Known rows, with every way that one mark hangs from another:
k732[k357[k846] k760]: [  6   1   1  20  -6  -4  39 -10 -23  12 -23  25 -10  65  -4  14 -11  -1
  -9 -34   4  18  15  -6]
k34[k574[k120] k841]: [ 26  10 -27  -1   3  19  25  -5  -6  33  -9 -15  10  -1   5   5  -7  -6
   9  24 -11  -2   7   0]
k732[k357]: [ -6  -2   5  22  -9  -7  18  -5 -13   7   0  12   7  21  -2  11  -1  -5
   5 -19   3  -2  17  -3]
k550[k760[k574 k732]]: [  0  21  33 -19   5  36  11   5 -27   4  -4   8   2 -37  10 -30   2   1
  -2  -9   1  22  -7 -50]
k732[k357[k550] k760[k574[k120]]]: [-10   7  21  27  17  30  65 -15 -16  23 -22   7 -11  14 -12  14  -8  -6
   5 -17   6  21  -5  -8]
k34[k574[k120 k357[k732 k846]] k841]: [ 31  17 -21 -12   0  -5  39  -4 -16  16 -48  -1  -4  22 -24  -1   1   5
   5  36 -17 -14  19 -39]
k760[k550 k574[k34[k841]] k732[k357]]: [  9  37  49  -1  -2  31  46  -1 -28  21 -22 -21   9 -74   8 -30  14  16
   5 -39 -19   1  23 -61]
k574[k34[k841] k357[k550 k732 k846]]: [ 23  12   7   5  -1 -30  47   1 -16 -23 -77  15 -11 -20 -39  -1  15  10
   4   6 -20 -28  27 -57]
k550[k760]: [  0  -1   3  -2   3  11   4  -1 -23   3   1  21   3   2   2  -2  -2  -4
   8  -4   4  25  -4 -16]
k841[k34[k574[k357[k732]]]]: [ 14  24  19 -10 -14  34  22 -20 -10   3 -30  10  11 -20 -39  -6  -6  -2
   8  21   3 -12  11 -41]
k846[k357[k550]]: [  2  -4  11  14   7   9  35   6   1 -11 -20  19   2  -5 -17  13   2  10
  -5 -24   9 -10   0 -16]
k120[k841[k34[k574[k357]]]]: [ 14  20   7   5  -7  47  31 -13   2  10 -21   1  31 -27 -14  11 -13  -8
  26   4  16  28  15 -23]
k841[k34[k574[k357[k550 k732 k846]]] k120]: [ 11  25   4   3 -19  26  40 -10  -8   1 -74  36  10 -36 -42  -1   2   7
 -19  14   8  -3  -7 -49]
k550[k760[k732]]: [  6   6  23  -7   0  26   4   5 -28  -2  -5  24   6 -12  12 -14  -1   2
  -2  -7  -1   7  -7 -38]
k732[k760[k550 k574[k120 k357]]]: [-11  16  35 -10  26  42  55 -15  -8  35  -9 -12 -20 -14 -25 -15   1  19
  15  10  -6  45 -17 -29]
k732[k760[k550 k574[k357]]]: [-13  19  42 -13  17  43  47 -11 -10  23  -5 -12 -22 -27 -21 -21   5  17
  10 -11   0  44 -10 -42]
k841[k34[k574[k357[k732 k846]]] k120]: [ 14  26   4  -6 -24  23  28 -15  -9  10 -61  37  13 -17 -41  -6  -1   4
 -16  19   6   4  -1 -42]
k574[k34 k120[k841] k357[k550[k760] k732]]: [ 12   3  38  18  19  10  56 -13 -17 -15 -64  27  13   4 -43  22   5   0
  49  27  -9  25   0 -39]
k120[k574[k357[k732 k846]] k841[k34]]: [  7  31   1  -5  10  45  28 -14   0  -5 -57  31  22 -16 -31  10  -3   6
   2  -5  10  42  23 -33]
k732[k357 k760[k550 k574[k120]]]: [-10  16  31  10  18  42  58 -19 -22  41  -7  -7 -10   8  -6   0  -5   9
  10 -21  -2  42  -4 -15]
k574[k34]: [ 12   5  22   2  -6 -13   7  -9   2  -5 -13  -3   7   0 -13  -4   2  -2
  16   6 -11   6   6   3]
k357[k550[k760]]: [ -4  -2   3  10   9  15  20   7 -20 -11 -17  16  -3 -26  -1   7   0  -2
   4 -10   5  14 -10 -24]
k550[k760[k574]]: [ -6  13  13 -15   9  22  10  -1 -22   9   2   3   0 -21   1 -18   1  -5
   9  -7   6  40  -4 -29]
k357[k550 k732[k760] k846]: [ 14   9   6  -1   9   7  33   0 -19 -26 -66  19 -26  24 -16  10  -3   5
 -25 -20  -1  -8  -6 -33]
k120[k574]: [-8 14  0 -3 10 30  0 -4  6  5 -2  3  6 -8 -4 -2  0  4 -3 -4 -1 33 -1 11]

Rows:
[  7  20  19  -1   7  18  29 -16  -6   4 -39  17   7 -15 -41  -6  14   7
  13  13 -21  12  24 -27]	k120[k574[k34[k841] k357[k732]]]
[  0  16  11  15  11  19  44  -6   3   3 -34  10   6 -44 -31   0  12   9
  15   6 -15  20  16 -19]	k120[k574[k34[k841] k357[k550]]]
[  6  17  40  -5   6  26  32 -19  -5  15 -14  -7  -8   2 -16 -14  -5  -5
  10  -7  -2  38  -4  -7]	k732[k760[k574[k34]]]
[ 17  21  10 -21 -15 -10  22   0 -12 -13 -39  -5 -10  26 -29 -13   2   6
   6  18  -6  -1  12 -45]	k34[k574[k357[k732 k846]]]
[  8   8 -14   7 -14  19  37  -2  -6  34 -23  12   9 -21 -16  -6   9   2
   1  17  -4   6   5 -30]	k34[k574[k357] k841[k120]]
[ -5  22  18 -17   7  -8  36   7  -8 -21 -52  -6 -23 -27 -31 -18  14  11
  -6   3  -1  -2   5 -63]	k760[k574[k357[k550 k732 k846]]]
[  0  15 -23   9   8  17  39   4  -8   8 -67  41  -1 -31 -24   5  19  14
 -29  -3  -6   6   4 -37]	k34[k841[k120[k574[k357[k550 k732 k846]]]]]
[  7  21  -5   8 -20  25  42  -6  -1  10 -56  28  12 -45 -33   0  -3   6
 -15  12  12  12  -9 -35]	k841[k34[k574[k357[k550 k846]]] k120]
[ -3  17  38   7  -5  26  24   5 -23   4  -7  -2   3 -30  12 -12   6  21
  -5 -34  -9  -9   5 -44]	k760[k550 k732[k357]]
[ -4  35  44 -28   8  46  15  10 -11   6  -5 -32  -6 -77  13 -40  11  23
 -10 -21  -7  10 -11 -57]	k760[k550 k574 k732]
[ -9  20  -6  10  -1  56   9 -20   7  27 -27  46  29 -47 -18   4  -2   3
 -25   0  11  35 -12   8]	k841[k34 k120[k574]]
[ 14  28  23   6   3  16  66 -14 -33  29 -38  -9 -10  -4  -4 -10   0  10
   1 -50 -10  40  25 -38]	k732[k357[k846] k760[k550 k574[k34[k841]]]]
[ -1  20  13 -14  17 -11  43   2  -6  -9 -55  -3 -21 -13 -34  -9  10  12
   1  27  -7  -1  -4 -47]	k760[k574[k120 k357[k550 k732 k846]]]
[ -7  15  12  14  -2   2  37  -2  10   0 -57  32   5 -20 -36  -3  15  17
  -6   7  -7  43 -11 -11]	k841[k120[k574[k34 k357[k550 k846]]]]
[ 19   3  14  15  11   2  23 -13   9   8 -25  -4  25  17  -5  19  -6  -5
  37  19  -8  31   2  20]	k574[k34 k120[k841]]
[ 10  16  16   2   1  10  58 -14  -8  32 -46  21 -10  -5 -29 -16   7   5
  -4  -1  -6  37   3 -32]	k732[k760[k574[k34[k841[k120]] k357[k846]]]]
[  3  23  25  -8  -5  12  26   6 -40   3 -19  16   2  -9  12 -24   0   2
  -7 -29   4  23  11 -57]	k550[k760[k574 k732[k357[k846]]]]
[ 17  13  -5  -9  -5 -11  31  -1   1  12 -23 -11  -5  31 -21  -6  -6   7
  16  40  -8  15   0 -15]	k34[k574[k120 k357[k846]]]
[  1  31  22 -24  25  18  45   0  -8   7 -48 -22  -8 -24 -21 -11  12  23
  17   7  -6  42   0 -57]	k760[k550 k574[k120[k841] k357[k732 k846]]]
[ 18   9   5 -12   3   2  17  -7 -20 -12 -47  22 -21  51 -15   2  -4   3
 -21 -13  -3   1   2 -24]	k357[k732[k760] k846]
[ -4  17  -6  10  16  24  40   9  11 -13 -44   7   9 -17 -12  14   3  12
  10 -14   8  54   9 -20]	k120[k574[k357[k550 k846]] k841]
[ -9  10  26  15   2  28  44 -17 -19  25  -3   8  -8  26  -7   0  -6  -7
   3 -32  10  30  10 -13]	k732[k357 k760[k574]]
[  0  19  47  -3  15  -3  48 -12  -1  -6 -51  -7  -9 -26 -49 -12  13   6
  26  37 -15   1  -3 -37]	k760[k574[k34 k120 k357[k550 k732]]]
[ 21  19   3  -2   5  10  49   2  -4 -13 -64  -8   2  18 -25  14  -3   5
  22  24  -2  14   1 -38]	k34[k574[k120[k841] k357[k550 k732 k846]]]
[  2  20  18   5   5  -5  37  -1   7 -16 -47   8  -3 -16 -34  -5   7  16
  10   4 -13  35   8 -17]	k120[k574[k34 k357[k550 k846]]]
[ 19  18  11  -5  -1  10  48   9 -20  -2 -42   6  -5   0 -12 -10  -6  12
  10  29  -8  11 -11 -51]	k34[k574[k120 k357[k550[k760[k732]] k846]]]
[ 19  23  26  -7  17   6  49 -11 -15 -15 -77   3 -23  14 -29  -1  -2   4
  -8   1 -11  12  -9 -30]	k357[k550 k732[k760[k574[k34 k120]]] k846]
